In the rows, 128 means zero.
Known rows, with every way that one mark hangs from another:
j_466(j_92): [182 145  88 144 142 111 156 163 108 129 119 101 117 124  95 140 143 105
 127  89 119 120 134 107 107  87  98  85 120 112 149 139 128 125 128 107
 115 112  92 146 154 135 148 114]
j_355(j_756(j_218) j_824): [187 141  97 175 136 111 146 172 108 144 140 112  92 129  65 117 149 106
 152 104 112  53  97 117 144  85 111 144 108 118 155 150 129 127 120 117
 123 117 109 138 152 124 158 159]
j_62(j_808 j_824(j_355(j_756) j_466)): [183 156  89 180 138 102 165 198  80 122 148  90  90 103  71 112 139  91
 154  86  93  90 170 113 117 126  97  89 112 128 128 150 131 130 102 102
 128 120 110 128 156 150 179 207]
j_62(j_808(j_348)): [184 144  88 145 124 108 149 162 114 128 130  84 121 121  92 120 133  81
 129  99 108 100 142 125 120 112 103 108 118 123 151 143 136 104 119 101
 121 114 105 135 145 147 153 135]
j_355(j_824(j_466)): [180 147  93 178 141  93 146 178  97 149 115  99 114 114  79 129 141  90
 130 105 125  93  97 113 106  99  91 134 117 119 136 144 128 109 113 110
 119 110 101 127 174 139 165 143]
j_756(j_218(j_316) j_355): [181 165  91 170 119 112 157 160 117 128 128 100 102 125  63 125 140  86
 113  90  96  63 156 125 148  81 105 119 112 114 156 143 124 138 144 112
 125 123 102 135 145 151 140 129]
j_768(j_92 j_824(j_355 j_466)): [178 145  97 166 129  94 163 171  71 142 111  77  98 121  65 127 144  84
 150  90 119 114 176 109  85  96  87 106 128 120 153 143 129 125 117  98
 113 117  89 128 154 143 178 171]
j_970(j_348(j_808(j_62(j_824(j_355))))): [186 128  87 180 143  88 156 188  84 136 139  95 108 107  83 130 135  88
 123 106  99  91  68 116 161 102  93 112 117 134 158 147 128 125 115 109
 127 112  89 146 152 145 158 149]
j_756(j_355(j_824)): [180 145  87 188 138 104 146 170 104 146 116  94 113 113  68 133 137  88
 147  92 117  93 130 107 124 100 103 129 117 130 162 142 126 128 135 107
 122 121 120 144 151 141 163 139]
j_152(j_824(j_62(j_808) j_466)): [184 161  88 182 123 105 162 202  96 125 127  88 122 110  74 103 138  86
 141  84 102  89 165 114 109 120  90 130 113 117 152 138 133 122 100 107
 118 114 106 118 161 147 156 170]
j_355(j_756 j_824(j_62(j_808(j_348)))): [190 116  88 158 127 103 138 183 108 153 149  90 101 107  78 106 139  88
 174  88 112  50 122 122 137 124 105 136 112 138 156 152 134 131 107 106
 119 118 102 120 137 131 198 206]
j_92(j_466 j_768(j_824(j_62 j_355(j_756)))): [177 162 100 180 134 105 152 199  85 149 158 100  93 117  45 111 146  86
 204  98  86 112 187 119 137 109  96 188 120 135 173 149 131 135 105 103
 115 129  83 114 139 110 159 202]
j_348(j_808(j_62)): [186 144  83 172 146 108 155 182 104 127 119 102 107 120 101 125 142  90
 105 114 107  96  96 123 130  83  94 159 111 136 171 147 134 113 122 110
 124 111 100 139 150 142 134 113]
j_62(j_824(j_355 j_466)): [175 154  85 182 139  92 161 184  80 137 130  89 105 110  74 121 134  85
 138  94 105 111 128 111 115 106  87  96 120 117 122 146 128 115 117 105
 121 115 101 132 168 149 155 180]
j_295(j_824): [180 125  88 164 145  92 156 168 108 152 118  99 120 117  78 133 142  80
 124  98 120 126 105 114 130  90  98 123 121 116 160 145 133 122 127 114
 124 114 118 147 156 132 124 121]
j_316(j_218): [179 139  87 159 135 104 161 170 101 129 132 101 126 134  85 132 146 105
 124 101 113 112 136 118 124  90  99 115 111 114 153 142 131 107 122 116
 122 119 100 134 146 133 143 125]
j_970(j_348): [186 152  90 164 134 100 155 163 112 131 131  99 130 126  90 139 146  92
 103 111 118 111 104 120 148 100  98 104 126 110 139 133 130 115 121 116
 118 107  89 137 161 120 145 115]
j_756(j_218(j_316) j_355(j_824(j_62(j_808)))): [186 138  94 173 118 107 152 182 112 145 124  96  99 100  48 105 135  88
 160  77  99  30 158 122 143 110 109 117 109 128 173 143 123 152 125 106
 122 123 109 132 142 161 172 183]
j_824(j_355(j_756(j_218)) j_466(j_92(j_768))): [184 181  93 169 135 122 158 192  76 129 146 107  81 129  64 129 143 119
 147  93  98 103 147 118 127  79  98 147 115 101 145 153 122 138 113 109
 126 135  86 127 165 128 153 149]
j_218(j_316 j_756(j_355(j_824))): [178 138  96 182 124  96 148 165 119 154 131  95 112 102  71 133 143  68
 139  79 110  74 130 113 143 102  96 150 118 124 164 144 121 154 138 118
 139 118 105 123 144 134 183 151]
j_768(j_824(j_62(j_808) j_355 j_466(j_92))): [183 135  86 161 132 100 169 197  76 141 123  83 104 101  56 112 132  94
 174  69 104  98 209 114  80 121  88  84 124 134 154 145 126 146 105  92
 103 118  85 126 156 159 195 192]
j_768(j_92 j_824): [181 128 108 150 134 104 159 160 103 140 112  81 104 128  85 129 155  91
 147  89 124 111 158 104  93  90  99  84 127 123 178 143 133 123 125  99
 118 113  94 145 139 131 164 141]
j_808(j_348): [180 142  85 147 128 104 144 154 114 140 134  88 120 129  92 129 136  81
 125 102 116 105 113 124 128  93  97 129 119 118 143 145 133 102 128 106
 118 114  95 130 146 135 149 136]
j_970(j_348(j_808(j_62(j_824)))): [188 129  99 173 147  92 155 190 104 130 135  97 112 112  99 131 146  97
  98 109 106  86  58 115 157 100  96 101 116 136 160 150 131 112 117 110
 128 106  86 143 149 136 156 123]
j_768(j_824(j_355(j_756))): [180 133  87 170 133 106 158 173  93 146 147  93  91 121  56 121 146  81
 170  93 103  93 168 116 126 102  99 129 117 137 156 145 132 147 123 106
 118 121 103 139 140 123 172 183]
j_218(j_316 j_756(j_355(j_824(j_466(j_92))))): [178 142  99 171 127  93 151 175 105 144 125  91 108 100  73 142 142  83
 128  61 113  78 137 109 117 101  88 125 118 119 148 149 115 155 133 110
 133 118  84 104 154 143 211 135]
j_355(j_756 j_824(j_62)): [188 132  86 177 141 102 144 184 108 157 143 106 101 112  77 120 150  95
 164  93 118  65 112 113 138 106 101 145 114 127 155 147 131 141 114 116
 117 113  99 125 150 113 181 200]
j_808(j_62(j_824(j_355 j_466)) j_348): [178 154  75 163 129  78 150 181  77 154 131  83  99 108  80 119 128  91
 145  95 106  76 113 124 122 102  82 126 116 131 133 156 130 102 122 100
 118 115  93 124 157 148 165 206]
j_348(j_808(j_62(j_824(j_355(j_756) j_466)))): [184 148  84 192 148  97 159 208  76 131 147  96  80 107  81 118 141  92
 129  96  90  74 101 118 133 103  87 152 106 144 145 161 129 127 109 106
 130 118  97 120 152 148 173 184]
j_768(j_92 j_824(j_355(j_756) j_466)): [182 150  97 169 129 100 162 178  74 140 132  80  83 123  62 125 153  92
 156  82 114  96 179 109  99 101  91 118 124 126 152 151 130 136 114  99
 117 122  90 120 147 131 196 192]
j_808(j_62): [185 164  78 164 136 102 156 171 104 142 114 105 111 119  98 127 145  97
 123 111 113  88 134 123 122  86  92 137 115 126 159 142 135 116 126 112
 116 111 103 143 155 124 129 150]
j_316(j_218(j_756(j_355(j_824(j_62))))): [182 130  81 198 129 101 158 188  95 155 144  92 121 110  61 123 139  97
 167  76 108  82 150 113 138 111  98 164 112 128 175 146 120 138 128 124
 129 128 105 108 138 125 201 172]
j_768(j_92(j_466(j_824(j_355(j_756))))): [179 170  98 153 129  98 157 168  76 145 146  91  92 125  58 122 142 102
 191  89  98 120 140  97 125  96 100 152 122 115 158 144 133 137 115  97
 110 125  86 126 133 130 165 197]
j_92(j_768(j_824(j_62 j_355(j_756) j_466))): [181 157  93 183 137 104 154 208  81 154 154  88  85 114  57 115 150  81
 176  95 100  97 175 121 121 108  90 170 120 133 160 153 130 146 106 105
 122 133  86 112 157 114 178 207]

Rows:
[186 150  72 173 130 111 163 182  88 136 130  96 111 107  72 106 129  82
 161  94  98 105 181 122 124 119  97 117 121 123 153 134 132 141 111 110
 113 116 106 136 155 143 155 194]
j_824(j_62(j_808) j_355)
[179 139 104 163 140 109 151 192 107 155 133  92 106 119  76 119 153  83
 164 100 112 110 155 116 115  99  97 129 123 130 185 144 133 130 119 105
 122 125  88 138 148 113 143 155]
j_92(j_768(j_824(j_62)))
[185 141  70 156 121 104 150 173  92 141 139  84 113 111  75 106 121  75
 161  92  99  98 161 130 133 121  96 127 123 125 150 143 132 126 114 104
 110 118  99 126 145 145 165 199]
j_824(j_62(j_808(j_348)) j_355)
[179 160 113 167 134 108 157 202 104 134 134  91 110 110  63 105 144  88
 184 102  93 115 205 117 107 119 100 141 121 134 185 144 135 110  98  94
 117 122  89 125 142 129 141 158]
j_92(j_466 j_768(j_824(j_62(j_808))))
[176 154  93 134 140 105 152 176  81 159 136  93 105 120  73 140 138  95
 181  90 111 144 120  95 117  84  98 111 124 112 181 143 128 150 127  99
 123 137  90 156 149 134 144 148]
j_466(j_92(j_768) j_824(j_355))
[186 135  82 150 126 108 149 173 112 138 135  84 117 114  91 109 132  82
 144  93 105  89 154 128 124 119 100 115 120 125 152 144 135 114 114 107
 113 114  97 124 143 141 164 172]
j_824(j_62(j_808(j_348)))
[179 128  95 144 131 101 152 171 111 130 139  78 114 114  92 114 135  87
 142  89 104  87 135 115 123 120 104  66 116 126 149 152 135 102 117  96
 128 113 107 142 138 153 154 165]
j_62(j_808(j_348) j_824)
[193 123  91 159 122 112 140 181 108 149 151  95  92 116  64  95 137 102
 172  92 106  27 126 128 149 114 113 145 108 129 159 155 130 125 107 109
 117 121 104 121 137 136 185 205]
j_355(j_756(j_218) j_824(j_62(j_808(j_348))))
[180 138  89 187 123  95 148 177 117 164 136  95 110  97  69 122 141  66
 148  75 108  59 141 116 152 109  94 157 118 124 163 143 120 161 133 121
 133 118  94 112 144 126 197 181]
j_218(j_316 j_756(j_355(j_824(j_62))))
[184 139 105 161 139 116 158 199 106 141 129  88 107 108  76 110 151  83
 172  99 106 104 195 117 104 115 102 111 123 135 191 143 135 131 106 100
 125 127  99 142 144 129 149 162]
j_92(j_768(j_824(j_62(j_808))))
[184 154  84 159 140 104 160 184  95 136 124  98 116 115  90 128 140 106
 122  85 115 105 141 114  96 101  88 105 122 111 134 144 126 128 117 109
 106 111  74 117 169 139 174 150]
j_824(j_62 j_466(j_92))
[181 145  88 198 136 106 152 172 107 148 128  92 112 109  71 129 138  81
 143  87 114  98 135 110 132 103  99 153 122 126 167 143 123 137 134 119
 134 121 117 127 148 129 177 144]
j_218(j_756(j_355(j_824)))
[181 164 102 181 130 115 157 197  80 140 151  95  76 129  43 116 148  96
 164 107  97  87 165 122 124  86  99 162 115 126 161 154 128 130 110 105
 127 136  94 125 156 123 152 165]
j_92(j_768(j_824(j_355(j_756(j_218)) j_466)))
[185 130  82 181 148 104 156 195  85 134 150 100  80 108  82 118 144  91
 143  94  90  83  95 114 146  99  96 144 106 146 161 157 131 137 117 109
 131 119 104 142 139 140 165 181]
j_348(j_808(j_62(j_824(j_355(j_756)))))
[181 153  99 169 142 100 165 193 100 117 124  87 110 108  87 113 142  93
 125  93 106 100 151 111  97 121  96  67 116 123 134 146 133 106 105 100
 128 111 107 137 162 161 153 161]
j_62(j_808 j_824(j_466))
[181 145  92 171 128  95 164 182  72 157 117  78  97 113  62 115 143  87
 164  83 118  97 180 110  90 106  86 114 130 122 156 144 129 136 112  99
 106 117  81 118 157 136 190 201]
j_768(j_92 j_824(j_62 j_355 j_466))
[184 135 103 158 127 102 143 165 116 149 143 114  87 124  66 118 155  90
 144  93 112  33  95 121 157  83 108 137 103 117 151 149 126 141 123 117
 129 116  98 132 148 128 162 163]
j_355(j_756(j_218(j_316)) j_824)
[178 154  92 182 134 102 156 203  79 159 132  87  99 112  58 117 141  76
 171 101 107 113 172 118 107 106  85 153 125 128 163 145 128 131 110 103
 118 128  87 123 164 125 162 185]
j_92(j_768(j_824(j_62 j_355 j_466)))
[180 159  88 208 133 100 154 185  99 145 124  88 110 104  70 127 138  83
 132  87 112  93 139 113 118 108  92 169 121 124 148 147 121 127 126 115
 133 118 110 109 162 136 190 147]
j_218(j_756(j_355(j_824(j_466))))
[186 154  82 161 122 103 152 184 102 134 131  79 117 111  88 109 130  85
 128  95 105  86 158 132 113 121  91 128 120 123 132 147 133 104 104 102
 111 114  88 106 158 152 172 174]
j_824(j_62(j_808(j_348)) j_466)
[183 157  82 201 137  96 149 193  94 153 117  91 109 104  63 121 135  87
 145  87 116  78 138 115 112 112  92 149 119 129 146 145 124 131 123 110
 114 119 103 114 166 146 186 174]
j_756(j_355(j_824(j_62 j_466)))
[186 153  78 165 127 108 158 181  86 159 163 101  83 123  45 100 138  98
 188  92  93  67 131 115 157  93 106 151 112 119 161 146 129 156 122 112
 109 129  96 133 143 130 163 227]
j_466(j_824(j_62 j_355(j_756(j_218))))
[187 169  75 192 125 113 161 191  84 138 152 106  84 123  54 101 136 100
 146  96  93  64 151 131 143  96  95 169 113 112 123 147 126 132 109 116
 111 121  92 109 167 130 163 208]
j_824(j_62 j_355(j_756(j_218)) j_466)
[187 126  82 171 130 110 163 194  89 142 150  87  90 107  53 102 145  78
 187  82  96  78 210 120 122 127 100 114 116 145 167 143 134 156 108 104
 114 121 105 131 137 134 190 225]
j_768(j_824(j_62(j_808) j_355(j_756)))
[185 150  78 184 120 115 160 195  87 133 150  95 104 110  56 103 137  79
 179  77  91  84 179 111 143 121 100 141 109 125 161 138 133 160 105 111
 120 121 117 129 143 128 170 219]
j_152(j_824(j_62(j_808) j_355(j_756)))
[176 145  86 176 130  94 160 178  83 145 123  84 103 117  56 122 137  76
 148  97 109 107 164 118  98 101  86 127 123 133 143 141 129 121 118 100
 112 116  97 130 164 145 163 163]
j_768(j_824(j_355 j_466))
[178 182  93 168 135 103 148 196  81 157 167 100  95 115  53 113 140  90
 210 100  85 123 137 110 148 104  98 198 117 122 171 146 133 141 109 103
 114 136  83 116 142 111 147 212]
j_92(j_466(j_824(j_62 j_355(j_756))) j_768)
[183 139  97 157 121 107 162 181  98 126 157 101  77 111  60 103 142  89
 160  82  83  43 157 120 154 109 108  74 104 119 144 150 128 149 115 107
 133 121 107 143 138 154 161 208]
j_62(j_808 j_824(j_355(j_756(j_218(j_316)))))
[176 173  98 149 115  96 152 166  94 142 165 107  85 126  34 109 138  89
 178  91  82  69 127 120 166  85 103 170 108 117 151 145 130 144 123 105
 112 124  85 120 138 140 145 192]
j_92(j_466(j_824(j_355(j_756(j_218(j_316))))))
[184 150 100 154 122 110 152 163 121 131 149 111  90 131  76 120 153  91
 121  97  99  52 131 127 158  81 106 128 105 110 142 147 129 139 127 118
 127 117  93 128 144 128 148 155]
j_355(j_756(j_218(j_316)))
[182 147  87 164 126  97 153 188  81 129 158  77  92 109  75 110 132  84
 156  83  95  75 153 120 123 128  96 103 113 130 123 159 131 116 104  97
 127 121 102 118 146 153 190 210]
j_62(j_808(j_348) j_824(j_355(j_756) j_466))
[182 168  87 169 116 102 156 174  94 133 149 107  83 125  56 115 143  89
 128  94  95  58 142 134 150  85  93 151 107 107 122 148 125 143 119 115
 123 121  89 114 162 140 157 180]
j_824(j_355(j_756(j_218(j_316))) j_466)
[177 157  89 176 122 106 159 164 124 135 136  93 113 111  84 133 143  67
 111  81  98  94 166 121 146 100  96 139 120 119 154 140 124 149 142 119
 139 118  99 118 141 130 164 136]
j_218(j_316 j_756(j_355))
[180 131  81 181 147  98 157 189  82 137 131  95  96 107  85 120 132  86
 137 101  98  95  96 112 136  95  91 130 112 141 166 152 131 124 119 108
 128 115 106 152 148 153 145 161]
j_348(j_808(j_62(j_824(j_355))))
[180 139  87 185 133  97 161 187  85 138 130  89 121 113  66 143 139 118
 147  64 116  97 149 106 106 102  92 137 113 118 159 154 113 133 125 114
 130 131  97 105 147 143 212 128]
j_316(j_218(j_756(j_355(j_824(j_466(j_92))))))
